Each row comes from the steps of one walk. Every step used is in the known rows, and no mark comes twice. Write the walk behind each row, first mark first.
Known rows:
beriri-kogego-gagid-bebat: -3.47  0.73  2.28 -1.37  1.83  1.19  1.14  0.52  0.09  0.83 -1.71 -0.38 -0.22  2.75  0.30 -0.77 -2.15 -1.66 -3.60 -0.68 -0.01 -3.73 -0.79 -1.14  1.73  0.86
nunuk-gagid-bebat-dami: -1.43 -3.84  1.52 -1.05 -0.49  1.55  2.20 -0.33 -1.46  0.95  0.04  0.36 -3.40 -0.35  0.88  0.82 -4.81 -0.44  0.35 -1.77  0.69 -2.28  0.56 -0.04  4.55 -3.02
bebat-dami-nunuk-gagid:  2.66 -1.88  0.32  2.05 -1.06  2.70  0.17 -2.31 -0.86 -0.26  0.88 -1.68 -2.33 -1.10  1.34  0.35 -1.85  2.25  2.12 -1.95 -1.51  0.32 -0.71  2.55  3.93 -1.60
beriri-kogego-gagid: -2.78  2.74  1.47  0.93  0.65  1.22 -0.61 -0.55  0.32  0.97 -0.60 -0.70  2.50  2.68 -0.80 -1.86 -1.01 -0.11 -1.58  0.01 -2.42 -1.26  0.13 -0.87 -0.44  1.01
puso-beriri-kogego-dami-nunuk-gagid-kekub-pufer-sebuv:  4.54  3.23  1.01  1.32 -0.01 -1.17 -3.20 -1.75  2.37 -0.41  3.47 -2.01 -0.57 -0.83 -2.94 -0.23 -0.44  3.94  0.73  0.99  2.96 -3.01 -0.71 -1.61 -2.76  3.42
puso-beriri-kogego: -3.19  5.60 -1.52 -0.48  0.55  0.44 -0.42  1.18 -1.49  0.01 -0.85  2.37  5.84  1.58  1.02 -4.47 -0.81 -3.78 -0.25  0.77  0.17 -1.39  1.50 -0.54 -6.03  2.87
gagid-bebat-dami-nunuk:  0.56 -2.13  0.27 -1.74  0.92  3.91  1.16 -1.12 -0.61  0.14 -0.20  1.94 -3.51 -1.64  2.39  0.84 -3.71  0.86  0.02 -1.24  2.20 -0.68 -1.34  3.54  3.70 -1.41
nunuk-gagid: -2.42 -1.00  2.16  0.63 -0.38 -1.39 -0.94  0.96 -0.59  1.82 -0.63 -2.12 -0.75 -0.28 -0.01 -0.46 -1.00  1.54  1.91 -0.16 -1.25 -0.40  1.38 -0.78  0.17  0.27
beriri-kogego-dami-tini:  1.59  3.30 -1.57 -0.83 -1.28 -1.48  0.58 -1.29 -1.52 -0.42  2.18  1.30  2.75  1.57 -4.38 -1.58  1.23 -2.53 -1.62 -0.99 -3.64  5.12  2.10  2.26 -2.47 -1.27
puso-beriri-kogego-dami-tini:  1.96  4.65 -2.90 -0.46 -1.13 -1.85  0.87 -0.30 -1.54 -1.43  2.37  1.72  5.39  2.21 -2.93 -3.29  1.71 -4.53 -2.36  0.07 -3.69  3.96  2.40  1.03 -4.67 -0.09
kogego-gagid: -3.72 -0.64  2.64  0.40  0.96  0.03 -1.31  1.17  1.54  2.30 -0.60 -1.15  0.75  1.27  0.22 -0.54 -1.07  2.16 -0.42  1.47 -1.37 -0.47  0.36 -1.95 -0.18 -0.01
tini-dami-nunuk:  0.34  3.02  0.97 -1.15 -0.32  3.58 -0.35 -0.31 -0.07  1.44 -2.13 -1.33 -2.18 -1.84  1.95  0.08  0.15  2.49  2.76 -0.89 -0.88  0.89 -0.93  2.28  0.00  1.13
sebuv-pufer: -6.07 -1.45  3.95 -1.24 -0.54  0.63 -2.78  0.54 -0.87  3.76 -1.62  0.32 -0.39 -0.67  0.34 -0.49 -3.47  4.42  3.37  3.99  3.17 -1.99  2.53 -1.94 -2.14  0.18
kogego-dami-bebat: -0.80  0.00  0.00 -2.23  0.49 -0.89  0.68  1.18 -1.15  1.04 -1.72 -0.53 -1.04 -0.45  1.42 -1.46 -0.30 -0.50  0.33 -0.58  0.92  2.45  0.12 -0.47  1.63 -1.07
gagid-nunuk: -1.81 -0.95  2.50  0.02  0.59 -0.26 -2.43 -0.83  0.22  2.55  1.12  0.85  0.67 -2.07 -0.38  1.17 -0.19  0.89  1.39  0.73  1.55  0.71 -0.61  2.62 -1.97  1.25
nunuk-gagid-bebat-dami-kogego-beriri:  2.03 -4.07 -3.77 -0.14 -0.09 -0.82  1.96  0.86 -1.21 -3.11 -1.21  1.13  0.96  0.72  2.09  0.70  1.69 -1.37 -0.25  0.03  1.49 -0.50 -1.94  0.11  2.56 -2.86
nunuk-gagid-kekub-pufer-sebuv: -1.62 -1.09  3.96 -0.80  0.45 -3.21 -3.83  1.32  2.92  3.15  2.32 -0.70 -4.71 -2.57 -3.42  3.13 -3.42  8.74  2.83  2.72  4.96 -2.75  1.59 -3.02 -2.13  2.46
tini-dami-kogego-gagid-kekub-pufer:  1.14  1.14  1.77  0.50  0.06  0.30 -0.85 -0.92  4.16  0.99 -1.08 -2.04 -4.31 -0.22 -1.92  4.30  0.08  6.11 -0.42  2.36 -0.31 -1.90  0.20 -3.55 -0.88  1.20
dami-nunuk-gagid:  1.33 -0.82  1.46  1.70  0.02  0.45 -0.98 -0.54 -0.09  0.44 -0.65 -3.33 -1.69 -0.87  0.85  0.01  0.18  2.63  1.57 -1.48 -1.13  0.30 -0.64  1.70  1.92  0.93
gagid-kekub: -3.49 -1.17  1.46 -1.63  0.18 -0.46 -1.37 -0.55  1.01  1.84  1.08  1.91 -2.23  0.35 -0.89  0.56 -1.88  2.71  1.99  3.77  1.31 -1.55  2.73 -3.01 -2.18  0.51
tini-dami: -3.51  3.23  2.00 -2.64 -0.96  1.91  0.01  1.57 -0.83  3.07 -2.24 -0.55 -1.09 -1.14  0.72 -0.34 -1.24  1.12  3.23  0.22 -0.89  0.08  1.35 -0.50 -1.96 -0.10
nunuk-gagid-bebat-dami-kogego-beriri-puso:  1.00 -2.82 -4.13  0.13 -0.35 -1.16  1.96  1.68 -1.68 -2.13 -1.02  1.50  3.10  3.26  2.25 -2.61  3.12 -4.15 -1.97  0.94  1.45 -1.10 -0.58 -1.88 -0.73 -1.35
kekub-dami: -3.51  0.54  2.39 -0.18  0.13 -1.49 -1.02  2.60 -0.83  1.06  1.46  1.34  0.73 -2.38 -1.41  0.19 -0.93 -2.39  1.21 -1.73  1.12  0.94  1.79  0.93 -2.12  0.74
bebat-dami-kogego-gagid:  0.15 -0.67 -1.76  1.77 -0.22  2.33  0.87 -0.13  1.89 -0.96 -1.74 -0.40  1.25 -0.78  1.23  1.24 -0.27  1.44 -0.90 -0.07 -1.98  1.46 -1.90  0.09  2.80 -2.79

Which walk is each row?
-2.69  2.40  0.35 -3.51  0.30  1.30  2.24  2.46 -1.71  2.13 -4.59 -0.76 -3.33 -1.29  3.61  0.14 -1.49  0.92  1.51 -1.02  1.04  0.84  0.42 -0.63  1.95  0.97 -> tini-dami-bebat
 0.75  0.30 -0.33 -1.41 -0.98 -2.47 -0.21  0.21 -0.26  0.71  2.23  0.99  0.98  0.03 -3.54 -0.64  1.04 -0.40 -0.85  0.29 -3.07  5.75  2.28  1.44 -2.18 -2.27 -> kogego-dami-tini
-0.52 -1.11 -2.56 -1.77  0.15  2.04  2.42  0.85 -0.01 -1.10 -3.11  2.55 -0.88 -2.77  2.02  2.06 -1.88 -0.43 -0.48 -0.95  1.89  0.57 -1.81  1.90  2.76 -2.53 -> gagid-bebat-dami-kogego
 2.12 -0.78 -1.11  2.55 -0.76 -2.09  0.66  0.27  1.09 -2.53 -0.07 -1.51 -1.04 -2.44 -1.17  3.12  2.45 -1.26  0.64 -1.86 -0.30  0.02 -0.58 -0.47  1.37  0.69 -> nunuk-gagid-kekub-dami-kogego
 3.56 -3.45  0.25  1.64 -1.17  2.21  0.04 -4.29  0.55 -0.44  2.71 -1.12 -4.92  0.35  0.23  1.51 -2.09  3.48  2.30  0.62 -0.90 -1.78  0.50 -0.61  3.74 -1.36 -> bebat-dami-nunuk-gagid-kekub
 0.33 -2.70  2.51 -0.60  1.21  0.45  0.72  0.36 -0.40  0.51 -1.83 -2.66 -4.16 -0.55  1.53  0.72 -1.16  0.63 -0.71 -2.00  1.24 -2.51 -1.60  1.37  4.19  1.11 -> dami-nunuk-gagid-bebat
 1.97 -1.87  0.86  1.04 -1.58 -4.31  1.29 -0.06 -0.27 -0.57  4.80  0.02 -2.82  0.24 -4.33  2.96  0.57 -0.81 -0.74 -1.22 -2.42  2.20  3.79 -0.55  0.53  0.31 -> nunuk-gagid-kekub-dami-tini
 1.09 -2.67  2.92  0.50  1.00 -0.43  0.96  1.07 -1.00 -0.44  0.04 -2.73 -4.09 -1.36  0.64  1.39 -0.56 -2.27 -1.13 -4.23  1.25 -2.12 -1.51  2.09  4.48  1.14 -> kekub-dami-nunuk-gagid-bebat
 2.44 -1.66 -0.61  3.08 -0.17  2.31 -0.27 -2.78  1.88 -0.38  0.24 -0.90  1.68 -1.98  0.73  2.92  0.98  1.21 -0.99 -0.65 -0.86  1.38 -3.77  2.76  3.13 -1.66 -> bebat-dami-kogego-gagid-nunuk
 0.55 -0.32 -3.69  0.54 -0.34 -3.37 -0.61  1.92 -0.06 -2.19  1.63  3.24  4.27  2.40 -0.42 -2.02  5.80 -4.54 -0.90  2.85  2.39  0.05  1.18 -3.23 -5.98  1.42 -> gagid-kekub-dami-kogego-beriri-puso
 0.73 -1.75 -5.19 -0.46 -0.15 -0.10  0.19  0.83 -0.39 -2.49 -0.51  3.74  3.75 -0.07  1.56 -0.05  2.09  0.09  1.50  2.02  1.40  2.19 -0.74  0.50 -1.58 -2.80 -> bebat-dami-kogego-beriri
 3.54  1.40  0.00  0.80  0.45  0.95  1.32 -1.03 -1.32 -2.14 -0.62 -2.87  0.82  1.96  1.22 -3.19  0.79 -4.87 -2.63 -3.11 -0.97 -3.37 -2.35  0.69  2.11  1.06 -> puso-beriri-kogego-dami-nunuk-gagid-bebat
 1.21 -2.08 -1.71  1.39 -0.64  1.95  0.84 -2.47  2.82 -1.03  0.41  0.56 -1.47  0.81  0.14  2.48 -0.87  2.86 -0.32  2.45 -1.23 -0.83 -0.68 -2.92  2.71 -2.34 -> bebat-dami-kogego-gagid-kekub
 0.20 -1.06  0.41 -0.73 -0.60 -3.26  0.81  0.58 -0.26 -0.37  4.64  2.55 -1.97 -0.30 -4.24  2.69 -0.06 -0.78 -0.67 -0.03 -0.69  3.05  4.07  0.13 -1.69  0.60 -> gagid-kekub-dami-tini
 3.19  0.30  1.24  0.33  0.28  1.17  1.25 -2.10 -1.10 -1.32 -0.78 -3.44 -1.99  0.96 -0.05 -0.91  0.28 -2.51 -1.93 -3.88 -1.17 -2.47 -2.53  2.11  4.34 -0.12 -> beriri-kogego-dami-nunuk-gagid-bebat
-0.68 -0.72 -3.89 -0.69  1.04 -2.25 -1.05  2.64  0.36 -1.77 -1.90  2.34  4.21  0.06  1.33 -0.46  4.21  0.34  0.67  2.85  1.79  2.05 -0.76 -0.35 -3.42 -0.37 -> dami-kogego-beriri
 1.26 -0.78  0.64  2.97  1.01  0.29 -1.19 -1.42  2.58  0.02 -1.02 -2.24  2.03 -1.50  0.32  2.74  2.76  1.53 -1.45 -0.15 -0.76  1.34 -3.79  1.90  1.31  0.69 -> dami-kogego-gagid-nunuk
-0.74  1.04  2.24  1.86 -0.10 -0.17 -0.34 -1.56  0.71 -0.67  3.47 -0.16 -0.03  1.97 -2.78  0.71 -0.49 -2.37 -1.30 -0.90 -1.23 -2.66  1.31 -2.27  0.16  1.24 -> beriri-kogego-gagid-kekub-dami
-1.44  0.64 -4.37 -0.48  0.43 -2.40 -0.96  3.03 -0.47 -0.91 -1.58  2.97  6.18  2.56  1.51 -3.57  5.36 -2.58 -0.59  3.57  1.89  1.53  0.45 -1.73 -6.72  1.09 -> dami-kogego-beriri-puso
 3.31  4.92 -1.75  1.13  0.15  2.02 -1.22 -2.14 -0.59 -1.98  0.72 -0.13  4.58  0.87  0.65 -4.36  1.89 -3.40 -0.30 -0.92 -1.34  0.77 -1.59  2.35 -2.74  1.13 -> puso-beriri-kogego-dami-nunuk
 0.26  4.38 -2.54 -1.12  0.47 -0.22  1.56  0.67 -2.39 -1.21 -2.04  0.43  3.29  1.43  2.43 -4.29  0.38 -4.75 -1.55 -1.27  0.40  0.95  0.09 -0.75 -1.10  1.11 -> puso-beriri-kogego-dami-bebat
